What can hang from each mark
z502: z751 z983
z395: z182 z706
z751: z502 z960
z770: z983
z182: z395 z983
z706: z395 z983
z983: z182 z502 z706 z770 z960

Every row comes from one small tree of marks. The marks that hang from a mark follow it in brackets, in the order of their numbers. Every link used is in the known rows. Which tree was each row made from?
Known rows
z751(z502(z983(z182)) z960): [ 30.7   9.1  11.8 -25.9  19.5 -10.0  15.1   9.0  17.4  -5.9  54.5 -44.3
   0.6  -8.3 -15.7  11.2  14.8 -11.4  18.4  19.8  -1.1  -5.2]
z983(z706): [ -0.3  -7.6   2.3  19.3   3.0   9.4 -13.3  11.5   7.2  -6.0  -6.4   7.0
 -17.4 -10.3  -6.0 -25.1  -4.1 -14.2   2.9  -0.4  -9.2   6.3]
z706(z395(z182) z983(z502(z751) z770 z960)): [  3.2  16.2  -9.9  13.3   4.9  -1.1  -5.9  -5.4 -10.7   3.4  35.7 -30.0
 -22.2   3.9   8.1  67.5  23.4 -21.9   8.8  36.1   0.8  54.9]
z706(z395 z983(z182 z502(z751) z770 z960)): [ 10.6  23.3 -13.5  27.0   4.8   8.2 -19.0  -6.0 -23.8  -5.9  43.3 -32.3
 -28.3  -2.3 -13.7  56.4  32.3 -17.3   5.1  38.4  -1.3  53.2]
z751(z502(z983) z960): [ 22.8   2.7  15.1 -33.0  12.0 -20.9  12.1  10.0  16.0  -1.7  45.0 -40.5
   0.3  -7.0  -8.3  -3.0  13.5 -12.5  17.7  11.2   4.4 -18.0]
z502(z751 z983(z706 z770)): [ -4.7 -32.9  -2.9  24.7  16.8 -11.7 -25.4  21.8 -23.2  -1.9  14.2 -20.6
 -13.2  11.7   6.4   1.1  16.3  -8.3   2.0   1.3 -28.8  13.5]
z770(z983(z182 z502(z751))): [ 16.2   8.7  -2.3  19.4  11.9 -11.8  -1.3   1.0 -25.2   6.6  22.1 -50.4
  16.5  -2.2 -18.4  29.5   8.7   3.3   6.6  24.9  -5.1  22.0]
z983(z182 z502 z706): [ 17.0   6.8  -1.1  32.7   4.2  30.7  -9.2  -2.8   1.0 -15.3  12.3  -3.4
 -27.0 -24.5 -19.4  -3.1   6.9 -24.9   7.7  28.1 -16.3  34.2]
z706(z983(z182 z502(z751) z770 z960)): [ 23.8   3.9   1.8  15.5  17.1  11.8 -16.4  -6.4 -21.9 -12.2  39.1 -26.1
 -21.7  -2.8 -24.1  56.0  42.0  -7.5   6.8  41.1  -3.2  41.6]
z983(z182 z770): [ 10.3 -17.5 -15.0  13.5  20.1  26.3 -14.4   0.6  -4.1  -3.0  26.7  -5.7
 -16.7   1.8  -9.0  31.3  22.0  -3.4   9.6  18.6 -13.7  19.3]
z502(z751 z983(z182 z706 z960)): [  5.4   8.2  10.7  29.4  22.3 -12.6 -10.5   6.2  -8.8 -17.0  28.2 -36.8
  -1.3  -1.8  -7.7  18.8  10.6  -3.7  -4.0  15.9 -18.1  41.7]
z751(z502(z983(z182(z395))) z960): [ 22.5  11.4   8.5 -25.8  14.6 -14.1  15.0   7.3  20.2  -1.9  52.7 -46.1
   1.2 -12.8 -15.8   1.0  12.3  -3.5  20.2  19.6  -0.8   1.8]
z395(z706): [ -8.9  -1.8   0.5  10.8  -1.1   7.5 -11.5  15.1  21.9   6.3 -15.5   5.0
  12.7  -0.6   0.1  -6.3 -12.6 -19.2   9.2   9.1  -9.1  -8.7]
z502(z983(z182(z395))): [  2.5   2.1   3.0  10.0  -7.0  -8.6  14.6   1.5   3.8  -4.0  24.7 -21.1
  12.8   3.6   4.2  11.5   4.2  12.2   1.0  18.0 -21.6  30.9]
z706(z983(z182 z502 z960)): [ 28.8  22.2  14.8  10.1  -1.5   9.9   5.2 -12.9  -2.0 -17.2  32.8 -18.2
  -8.4 -10.1 -24.1  44.3  26.8  -7.3   3.1  44.0   1.8  39.7]
z706(z983): [16.8  1.9  8.0  0.8 -7.3 -0.3  4.9  9.2 -3.7 -1.6  8.4  1.2  1.4  9.5
 -9.9 18.5 10.8  2.1 -0.8 15.1 -5.6  9.3]
z751(z502(z983)): [ 17.6   1.9   8.6 -10.5   0.6 -11.1  13.7   1.2   1.9   1.1  18.8 -35.2
   6.7  -5.5  -2.6  -3.6   8.8  -4.3   8.5   9.4  -1.8  -7.6]
z182(z395 z983(z960)): [ -8.9   9.0  17.9  -4.7 -11.3 -33.1  -7.0 -14.3  19.6  -5.4   3.9 -33.9
   4.3 -10.6  -2.4 -31.0   1.4  31.8  -4.5   2.7   8.4  22.4]
z182(z983(z502 z706(z395) z770)): [  2.0 -19.4  -0.2  23.2 -12.5  -4.3 -32.2   1.7   0.1  -7.4   6.9 -20.7
 -34.2 -10.3   3.0 -29.3  10.5 -15.2   3.6  10.4 -13.8  16.5]
z182(z983(z502(z751) z706 z770)): [  7.3 -28.4   4.6  19.1   7.2  -7.9 -36.9   3.5 -14.1  -8.2   1.6 -25.4
 -28.5  -5.3  -5.2 -24.4  16.2  -4.5   0.9   6.2 -15.8  12.4]
z182(z395 z983(z502(z751) z706 z770 z960)): [-10.9 -13.9   8.3  18.6   2.9 -19.9 -39.0  -8.0  -0.6  -8.4   7.1 -40.1
 -30.2 -21.5  -9.1 -38.9  18.5  10.2   4.2   9.9  -3.3  33.8]

Which tree is each row?
[ 11.8   0.4  13.8  -9.5   2.5 -27.8 -13.1  -3.0  -7.6  -7.4  11.5 -33.6
  -3.3  -0.5  -5.4 -12.6   6.4   6.8  -3.4   4.8  -1.0   3.4]
z182(z983(z502(z751(z960))))
[  7.1  12.8  -4.4   9.7  -6.2   5.2   1.4  -8.0   4.9   0.8  37.6 -22.6
 -23.6  -1.0   9.6  64.3  23.7 -26.0  11.8  41.6   2.1  51.9]
z706(z395(z182) z983(z502 z770 z960))
[ -4.5  -1.8  -7.9  38.6  22.1  -7.6 -26.6   9.6 -15.4 -11.0  39.4 -40.0
 -19.5   1.7   0.7  27.4  20.4 -13.8   1.3  17.0 -21.3  47.1]
z502(z751 z983(z182 z706(z395) z770 z960))
[  1.5  -4.8  11.7   0.8   4.5  -3.0   6.5  11.8  46.4   6.9  -9.4 -14.1
  26.3  10.6  17.3  16.2 -21.7  -8.3   8.5  19.2 -17.7  15.2]
z395(z182(z983) z706)
[ 16.7  -7.3   2.3 -18.9  20.1  -2.6  -2.6  17.4  27.9   3.2  51.5 -43.1
  -3.6 -10.7 -14.7   3.4  18.5 -17.0  30.1  25.7  -9.1  -3.9]
z751(z502(z983(z182(z395(z706)) z770)) z960)
[  1.9  31.2   1.9  10.6 -15.2 -10.5  -0.8  -0.7   1.3  -2.6  22.2 -16.5
  -7.6   1.2  -2.7  26.9   9.4  -8.5  -2.3  18.8   9.6  29.7]
z706(z395 z983(z960))
[  9.8  25.7  -6.6   8.9 -18.1   3.8  18.4  -1.4   1.6   6.1  19.8 -12.0
  -7.3   5.0  12.2  48.0   0.9 -20.4   5.1  33.0  -6.2  44.8]
z706(z395(z182) z983(z502))
[ 15.6  -8.5   9.7 -10.0   9.7 -11.1   0.2  -4.7   3.2  -3.4  33.3 -43.2
  -6.4 -10.5  -5.2   8.8  26.7  -8.8  13.7  16.4   5.3  -1.8]
z751(z502(z983(z770 z960)))
[  9.7  10.4  16.0  -6.2  11.6 -18.1   9.7 -16.5  11.7  -5.7  12.7 -37.9
   6.4   0.2  11.5  32.1   1.2   5.0  -0.9  19.4   1.8  37.8]
z395(z182(z983(z502(z751) z960)))
[ 19.6   8.4   7.8  -4.8   2.4  -7.4  -3.2   7.6 -18.9  -3.0  21.4 -13.6
  -9.0   3.5 -16.9  24.7  19.0  -8.2   3.8  21.1  -2.3  11.3]
z706(z983(z502(z751(z960))))
[-10.9   9.2  -0.1   1.9  -4.0  -7.3 -11.6  16.8  11.9  11.6   0.9 -10.2
   3.3  -5.6 -11.4 -10.1  -2.1  -5.9  14.3  17.7  -7.8  11.6]
z182(z395(z706(z983(z502(z751(z960))))))
[ 13.3 -16.9 -13.5  25.9  35.7  26.6 -37.5  10.2 -15.1 -10.8  35.9 -17.6
 -47.0 -16.0 -23.3  12.7  28.5 -30.6  17.8  25.4 -19.0  28.5]
z983(z182 z502(z751(z960)) z706 z770)
[ 10.7   0.5  27.2  12.8  -7.8 -16.0 -18.9 -12.1  13.5 -21.1   5.1 -27.8
 -17.4 -21.4  -9.3 -28.8   9.1  -5.2  -2.7  15.6   1.9  19.5]
z182(z983(z502 z706 z960))
[  1.2  26.8 -20.1  46.9   8.7  19.8 -20.5   0.6 -19.4  -7.6  12.6 -19.9
 -30.6 -18.7 -12.4   2.8  -1.7 -27.8   1.9  18.9 -15.5  47.6]
z983(z182 z502(z751) z706(z395))
[  6.7 -11.4  -2.6  11.1  13.0  16.4  -2.9  18.1  15.8  12.5   4.6  -7.4
   5.3  11.0   6.8  55.6   4.7 -28.7  19.6  38.8 -22.4  27.6]
z395(z182 z706(z983(z502(z751) z770)))
[  0.4   2.8  -1.1  30.3 -13.2 -14.1 -10.8   9.6  -7.6   8.3   8.8 -35.3
  -4.1 -14.2  -5.3 -12.8  -2.5 -20.0  10.0  17.0  -3.9  13.9]
z770(z983(z502 z706(z395)))
[ 24.6  16.8  12.8  -4.6  10.6  -5.9  14.2  -8.8   9.1  -9.5  37.5 -47.2
   5.6 -13.8 -12.4  17.2  15.8  -4.0   8.8  23.8   3.6  13.4]
z751(z502(z983(z182 z960)))
[  0.8 -28.2  -8.0  14.9  24.2   9.7 -41.5  13.8 -17.3  -4.8  19.4 -11.3
 -47.6 -14.9 -12.8  -9.0  25.1 -32.9  16.9  10.9 -11.0   7.1]
z983(z502(z751(z960)) z706 z770)
[ -7.6 -10.9 -21.5  20.4  21.8  10.5 -30.6  12.9  -6.8   4.0  26.8 -18.8
 -48.1 -10.6   7.5  13.5  11.8 -43.0  19.2  15.8 -12.7  31.2]
z983(z502(z751(z960)) z706(z395(z182)) z770)
[ 10.2  -7.6  12.5   2.7   7.3  -5.0   9.5   3.7  28.4  -3.0   1.4 -15.0
   2.0   4.3  14.1   6.3 -12.0   1.3   1.1  10.4 -14.9  28.3]
z395(z182(z983(z706)))
[ -9.8   2.9  19.9  10.7  -8.6 -25.4 -17.7  -4.9  26.3 -10.2  -0.9 -28.8
  -9.2 -18.9  -7.1 -51.2  -2.2  20.9  -2.5   2.1   0.6  27.5]
z182(z395 z983(z706 z960))
[  0.6   3.1  19.5  -0.6   7.7  -8.4   3.8   4.0  52.4   0.6  -2.2 -22.7
  24.0   3.3  14.5  22.7 -15.8  -8.8   8.1  23.8  -7.9  22.7]
z395(z182(z983(z960)) z706)
[ -8.7  24.2   3.5  29.7 -10.8   2.0 -20.3 -11.4   7.3 -14.0  11.1 -16.2
 -36.5 -34.0  -4.4 -14.9   5.0 -35.8   4.9  18.7   9.4  33.0]
z983(z502 z706(z395) z960)
